What can hang from each mark
z_411: z_146 z_225 z_895
z_650: z_146 z_225 z_895
z_586: z_225
z_279: z_146 z_225 z_895
z_146: z_279 z_411 z_650
z_225: z_279 z_411 z_586 z_650
z_895: z_279 z_411

Known rows, with every way that one mark hangs from another
z_895{z_279{z_225{z_650{z_146}}} z_411}: [  8  -9  -4 -28  -7  11   3   0   6  -2   7  -5  31  -9 -13  12   3  -5
   4  -3 -12  -4  -5  23   6  -5  -3   0   1  -6 -15]
z_895{z_279{z_225{z_650}} z_411}: [  5   1   9 -23 -14  19   6   2   1   5  13  -7  46  -9 -18   6  -9  -1
  -3   0   0  -2 -14  13  10   0  -8  -3  -4 -11 -11]
z_279{z_895}: [ -5   7  -1   5  -3  -5   4  -6 -14  -7  -7   5  -5  -1  -1 -14 -25   6
   0  -1  14   1  -2 -20  -2   5   3   8  -4   4   0]
z_411{z_146{z_650} z_895}: [-29   5  13  19  -3 -14  -8   1   5   7  -6   2 -28   1  -1 -42   6  -9
   0   9  20  -1   1  -5  -5   6  -8   8   5   7  13]
z_895{z_279{z_146}}: [ 24   0  -7  -9 -12   2   7   3 -12   6   6  -1  13  -6 -27   2 -30   4
   1   1  -3  -2   0   3   5   0  -7   0   0  14  -9]
z_895{z_279 z_411}: [ -3   4   2  -4   6  32  12   3 -13   8  11  -1   5  -7 -30  -1  -7   0
   4   0   4  -4  -4   0   6   7 -18  -5   4   3  -8]
z_146{z_279{z_225{z_411}} z_650}: [ 22 -22   3  27  17 -33  -1 -15   7   3  -7   2  17   4  18  15 -17  -2
 -18   2  -4  -3   3   8   2   5  -8  -2  -8  -8  10]
z_586{z_225{z_650}}: [-22   7  -1 -14 -17  -1   2   2  -6   0  -1   2 -16   8 -15 -34   1  -3
   3   4   6  12  -8  -3  -4   8   1   4 -14   7   1]
z_895{z_279{z_225} z_411{z_146{z_650}}}: [ -6  -2  12   0  -6 -15   1   2   6   3  -3  -1  37 -13 -26  -2   0  -4
  -7   4   1 -12  -7  12  11   5 -18  -3  14  -4   6]
z_586{z_225{z_411 z_650{z_146 z_895}}}: [  6   0 -16 -19   2 -17 -11  -7   5  -2 -14  -3   2   8   3   7  35  -2
   5  -3 -19  12   5  13  -8  -4  16   2  -4   3  -7]
z_895{z_279 z_411{z_146 z_225{z_586}}}: [  1   5  12 -13 -13  30  12   7  -4  -1   6   3   9  -7 -27 -24  27  -5
   1   3  11 -14  -8  -4   8  -1  -4  -8  26   1   1]
z_650{z_225}: [-14   2 -12  13   7  -4   5  15  -4   4  -4   3 -29   1  -5 -14  -9   3
  10  -5  11   5  -9   4  -1   0 -19  -2 -11   0   1]
z_279{z_146 z_225{z_411 z_586}}: [ 30 -14 -19 -16  -9   7   0  -1  -6 -10  -4  -7  38  -1  -2  -2 -24  -1
 -13  -8 -14  -5  -2   1   4  -3  17   0  -6  -6 -13]
z_650{z_146 z_225{z_586}}: [ -8  -6 -11   6  17   9   3  10   0 -13   0   4 -61   0   6 -10   4  -7
  10 -11   0   7  -6  19  -2  -4 -10   2  -3   0 -11]
z_225{z_279{z_146} z_586}: [  4  -5   1 -21 -10  24   1   4  -9 -11  14   2  -5   0  -2  -8 -29  -4
  -4   0  -8   0  10 -10   0  -1  13   0  -8  10  -4]
z_895{z_279{z_146{z_411{z_225}}}}: [ 16   5 -27   3 -22 -19   9  -4  -6  18  -4  -5  18  -1 -14  13 -13   7
  -1   7  -3 -14   2   8   6  -3  -2  -4  20   7  -4]
z_411{z_146}: [ -9   7  -2  -2 -12  -4  -3  10  -8  -7  -4   5  -9  -1 -17 -45  -1   0
   4   2   9  -6  -3  -9  -4   3  -6   0   0  13   5]
z_895{z_279{z_225{z_586}}}: [ 19  -1  17  -7 -10  23   4   1  -4 -14  14   0   0 -10 -14 -19 -21  -3
 -10  -3   4   0 -20  -9  10   4  -8  -3  -5  -5  -5]
z_650{z_225{z_279{z_146}} z_895}: [  9  -4 -13  -4  -6 -21  -6  13   3   2  -3  -3  15  -2   5  28  -7   8
  13  -4  -5   4   9  11   0  -7   2  -1 -10   7   3]
z_650{z_225{z_279 z_411}}: [-14   0 -23  -9   3  16   1   7   1  -1 -13   5   6   6   8  13  -2   8
   2  -1 -17  -4   2 -15  -8 -11  -3  -6 -22  -1   4]
z_650{z_146{z_411}}: [-12   5 -27  14   9 -14  -4  -3  -5   1  -6  -1 -31   4   3  -6   1  -2
   3  -1  -9  -7   2  19  -7  -1  -5   2   7   5 -12]
z_586{z_225{z_279{z_895}}}: [-30   3  -3 -16 -21  -6   2 -11 -10 -16 -17  11   4   1  -6 -14 -17   8
   2   9  -3   1   8 -35  -4   5   9   2 -14  19  18]
z_650{z_895}: [  9   1   6  13   8  -9  -6   2  -8   3   5  -3 -13   1  -4 -13   1   5
   9  -6  14  10  -1  -9  -1   7  -6   3  -1   0   0]
z_586{z_225{z_279{z_146} z_411}}: [ -6  -9 -30 -30 -20   5   0  -5 -10  -5 -18   3  31   5 -14   0 -11   6
  -1   7 -29  -4  16 -13  -6  -2  16  -5 -18  18   4]
z_650{z_225{z_279 z_411{z_146 z_895}}}: [-34   4 -18 -10 -12  21  -8   9  11  -4 -22   3  13  -2  16 -14  28   3
   6   7 -14 -13   7 -20  -9 -18   5  -1 -18   6  14]
z_586{z_225{z_411 z_650}}: [-12   7 -16 -21 -10   8   0  -5  -5   3 -11   1   4  12 -10 -17   9   1
  -3   4  -8   6  -2  -6  -8   1   9   0 -15   3  -2]
z_411{z_146 z_895{z_279}}: [-11  12  10  -2 -18  16   0   4  -1  -1  -1   2  -9 -10 -21 -42  14  -3
   4  10   4 -10  -2 -13   0  -3  -9   1  -1  15   9]
z_225{z_411}: [  1   0 -13  -2   7  17   0  -2 -12   4  -9   1  -1   8  -4 -13 -10   5
  -3  -2  -3  -2  -3 -18  -6  -1  -1  -2 -10  -1  -5]
z_279{z_895{z_411}}: [-13   3  -6   3   4  11  12  -6 -16   3  -6  -1  13  -4 -11   2 -16   4
   7  -2   9  -5   4 -12   2   7   3   5   5  -3  -6]
z_146{z_279 z_650}: [  4 -10  20  36  26 -29   4  -7   1   8   8   6 -39   4   6  -1 -17  -6
  -9   3  15   6   3   9   1  13 -20   3   1   2  10]
z_895{z_411{z_146}}: [-24   2  -3  -7  -4   8   1  12 -10   3  -3  -1  21  -4 -25 -32   9  -4
   5   0   5  -9   0   0   0   5  -6  -3   7   6  -1]
z_650{z_895{z_279{z_146}}}: [ 39   1  -2  -1  -5  -9   0   2  -8   6   8  -7  21  -8 -22  17 -13   6
   5  -2   1   4   2   7   6   1  -5   1   7  10  -6]
z_225{z_586 z_650{z_895}}: [ 15  11  25  -1   8   8  -3   3   1   1  23  -6 -23   4   8 -10   7  -4
  -3  -6  13  18 -10   6   1   7  10   5   2 -11  -8]
z_650{z_146{z_411} z_225{z_279} z_895}: [-14   1 -22  16  11 -29 -10   2  11  -1  -6  -4  -2  -2  25  42  20   5
  11  -4 -22  -2   6  22  -5 -12  -4  -1   1  -1  -2]

Rows
[ -7  -2  13  -9 -12  29   3  -1  -3 -10   6   8 -30   9   9 -25   0  -2
  -1   4  11  -2   1 -30  -3   1   8  -6   1   0   8]
z_411{z_225{z_279 z_586}}
[-23  -9  -3 -15 -13  23   5   3  -7  11   0   2   9   5  -1  -5   8   2
  12   4   8  -9  12 -23  -2   2   2 -11   4  -1   7]
z_895{z_411{z_225{z_279}}}
[ -2  -5  15  25  29 -14  -4  -1  -3  22   7  -8  -2   1  -3  17   7  -2
   5  -7  18  10   4  14   4  15 -10   1  18 -12  -1]
z_146{z_650{z_895{z_411}}}
[-14  -5   8   0  20  25   3  13   4  -2  14  -5  -6  -7   7  26  21  -1
   9 -10   1   5  -2   8   5   0  -2  -5  -1 -11  -3]
z_650{z_225{z_279 z_586} z_895{z_411}}
[ 24   1  24  -7  -4  -3  -9   2   8  -8  19  -9  11  -1  14 -12  -2  -3
  -7  -9  11  14 -16   7   6   5  10   3  -4 -18  -6]
z_279{z_225{z_586 z_650{z_895}}}
[-11   7  19  -8  -6  27   5  -9  -7 -22   4   9 -13   0  12  -9 -30   4
  -8   2   1   0   3 -33  -1   1  15   5  -6   5   4]
z_225{z_279{z_895} z_586}
[ -7  -3 -29  12  -2 -23  -2  -5  -2   8 -13   1 -22   9  10 -10  16  -1
   9   1   1 -12   6  10  -7  -4  -2  -2  17   2  -5]
z_650{z_146{z_411{z_225}}}
[ 20  -7  -2  36  31 -48  -5 -12   4   3   1  -4 -22  -3  17  30  20  -2
   0  -3 -15  -5  12  32  -2   2  -9   1  12   3  -3]
z_650{z_146{z_279 z_411} z_895}
[ -9   1   8  24  15 -26  -8   7  13   7   1   2 -15   5  18  30   1   4
   6  -2   6  14   1   6  -1   2 -10   1  -6  -4  13]
z_146{z_650{z_225{z_279} z_895}}
[-22   4  10 -19 -13  49  -8  -1   4 -13  -5   2  -2   0  12 -39  18  -6
  -9   8 -12 -11   6 -33  -8 -12  21  -1 -10   5   8]
z_225{z_279 z_411{z_146 z_895} z_586}
[ 10 -15  27  43  42 -34   3  -6   4  19  17  -5  -7  -3   2  37  12  -6
  -1  -3  12   7  10  23   7  18 -17   1  14  -7   7]
z_146{z_279 z_650{z_895{z_411}}}
[-18  -2 -19 -40 -12  11  -9  -9   5 -12 -14   7   5  10   6   1  20  -3
   0   7 -33   3  12  -8 -14 -13  19  -2 -19  12  -2]
z_586{z_225{z_279 z_411 z_650{z_146}}}
[ 12   7  14  15  19  -5  -9  -2   6  -2  -3  -2  -7   4   7  -4  15  -3
 -15  -2   2   4  -4   3  -1   5   9   2  15  -8   4]
z_225{z_411{z_146{z_650{z_895}}} z_586}
[ 24   7  24  26  14 -14  -4  -3   2   9  10  -1 -12  -2  -7  13  -9   2
  -1   0  14  13  -6   0   5   9 -19   1  12  -2   2]
z_146{z_650{z_895{z_279}}}
[ -9  10  -4  -1   9   5  -1  -3   5  -4  10  -2 -37   6  15  -6   3 -10
  -9  -3  -8   3  -5  26  -4  -4  10   6  10  -6 -22]
z_225{z_586 z_650{z_146{z_411}}}
[-14  -9  19  35   0 -39  -1  -9  15  13  -6   6 -33   2  17 -30  27 -10
   0  14  24 -10  12  -3  -2   5  -7   2  13   7  30]
z_411{z_146{z_279 z_650} z_225 z_895}
[-15   7  -1 -27 -15  -1  -5  -9   4 -18  -6   8   9   3  20  10 -12   2
   1   6 -13   3  13  -8 -11 -11  20   9  -9   9  -2]
z_225{z_279{z_895} z_650{z_146}}
[ 35   1  11 -27 -27   8   4   3   3  -8  18  -5  34  -8 -12   4 -29  -5
 -14  -1  -4   4 -14  20  12  -4   9   3  -3  -3 -14]
z_895{z_279{z_146 z_225{z_586 z_650}}}
[-13  11  22 -22  -9  39  -1   4   2  -9  22   4 -15   7   8 -19 -13  -4
  -8   2   2  10  -3 -11  -4   0  13   1 -13  -2  -3]
z_225{z_279 z_586 z_650}
[-12   4  13 -18 -24  19  -1   6   1 -17  -3  10  -9   3   2 -40  14  -3
  -2   8   7 -12   1 -26  -5  -4   9  -7   4   7  16]
z_411{z_146 z_225{z_279 z_586}}
[-28   9  -7  23 -13 -39   1 -22   4   8 -17   6  14   8  28  24 -20   8
 -10  12   7  -9  12 -19  -3   0  11   3  18  -6  16]
z_146{z_411{z_225{z_279{z_895}}} z_650}
[  2  -3   1 -12  13  -3  -8   5   3   9   9  -9  -2   0  -1  19  27  -6
  13  -9   0   9   5  27  -3  -1   4   4  10  -8 -16]
z_225{z_650{z_146 z_895{z_411}}}
[ 19   5  -1  26  26 -10   0   2  10  15  -7  -2   0   0   3  49   6   8
  -3  -4  -3   8  -9  15   4  -3 -19  -1   4 -11   1]
z_146{z_650{z_225{z_411} z_895{z_279}}}
[ 19 -14  -6  -9 -29  -5  -2  -3  -1   2   0  -9  30 -14 -14 -11 -21  -1
   3   5  -1  -9  -1   1   8  -3   0   3  -7   5  -2]
z_411{z_895{z_279{z_146 z_225}}}
[ 11  -5  -8  28  17 -51  -5   8   7  17  -3  -7  -3   1   6  33  -9   2
   9  -6  13  13   3  32   5   2 -11   6   7  -3   0]
z_279{z_146{z_650{z_225 z_895}}}
[-17   4   0  -6  -2   4  -9  -1   6  -3 -15   8  17   9   6  -4   1   3
 -12  11 -15  -8   7 -18 -10  -6   5  -3  -4   6  14]
z_225{z_279 z_411{z_146{z_650}}}
[ 29   7   3  11  21  27   5   5   2  -2   4  -3  -7  -5  -2  30  18   7
  -3  -9  -9   6 -16   4   6  -6  -7  -4  -1 -12  -7]
z_650{z_225{z_411 z_586} z_895{z_279}}
[-19  -8   7 -13  -5  37   9   2  -7   0  10   3  -7   3   1 -12  11  -3
   3   1  10  -7   7 -23   0   3   6  -8   8  -5   0]
z_895{z_411{z_225{z_279 z_586}}}
[ -4  -7   7  25  22 -34   4  13   9   4   3  -3   6 -14  -6  20  38   0
  12  -5   0  -7   2  32   7   4 -20  -4   7   0  11]
z_650{z_225 z_895{z_411{z_146{z_279}}}}
[ 10  -8  12   6   9  13   5   1  -6   9  13  -7 -13   1   0  -1  30  -4
  10  -8  23   1   0  -1   7  10   3  -4  23 -13  -3]
z_650{z_895{z_411{z_225{z_586}}}}
[ 14   4   5  -6   7 -19 -12   2   6   1   7  -3 -18   5   9   3  12  -3
  10  -7   3  14   3  16  -7  -1   5   7   1   0 -11]
z_225{z_650{z_146 z_895}}
[-17   6 -21  -7  -6  10   4  -4  -1 -10 -25   7  26   2  19  30 -16  13
   0   1 -14  -5   4 -21  -5 -13  10   0 -20  -2   5]
z_650{z_225{z_279{z_895} z_411}}
[ -6   5  -3   9   3 -37 -11  -6   5   1 -20   1  11   4  -7  -7  27   0
  -3   5  -5   4   4   0  -4   6   2   1   6   4  16]
z_586{z_225{z_411{z_146{z_650{z_895}}}}}
[ 31   6  10 -24 -12  38   3  -2   5 -10  11  -3  33  -1   3   2 -11   0
 -21   0 -11   1 -21   1   6  -8  10  -3 -11 -14 -13]
z_895{z_279{z_225{z_411 z_586 z_650}}}
[ 15 -16 -11  15  38   8   7  -1   7 -10  -3   6 -47   0  20  23  19  -8
  -3  -8 -22  -1   3  25  -2  -9  -7  -1  -7  -1  -8]
z_650{z_146{z_279} z_225{z_411 z_586}}
[-23  -7 -28 -15  -8  -6  12   5  -4   2 -12  -1  47  -9  -3  47 -23   7
  10  -1 -11  -9  18   4   3  -7  10   4  -5   5  -1]
z_650{z_225{z_279{z_146 z_895{z_411}}}}
[ -8   2 -19  24  22 -15   2   3   3  12 -14   2 -17  11   7  16  -6   3
  -3  -3   3   7  -7   8  -2  -2 -12   2  -6 -10   0]
z_146{z_650{z_225{z_411}}}
[ 22  -8  -4 -11 -18 -15   5  -7  -9 -18  -5  -3  27 -10   3  -6 -43   0
 -10  -4   4  -3  -1   1   8   2  19  10  -1  -2  -9]
z_279{z_146 z_225{z_586} z_895}
[  6  12  26  -7 -19  38   8  -4   6   7  17  -1 -29   2   6 -24  15  -8
  -1   7  21   4  -9 -14   5  -3   7   2   8  -8   0]
z_411{z_225{z_586 z_650} z_895{z_279}}
[ 36  -2  13   3  -8 -13  -6  -1   0  -5   5  -5  25  -9 -10  -1  -9   9
   2  -4   4   3 -13  -3   8   3 -13  -5  -3  -3   0]
z_650{z_895{z_279{z_225}}}
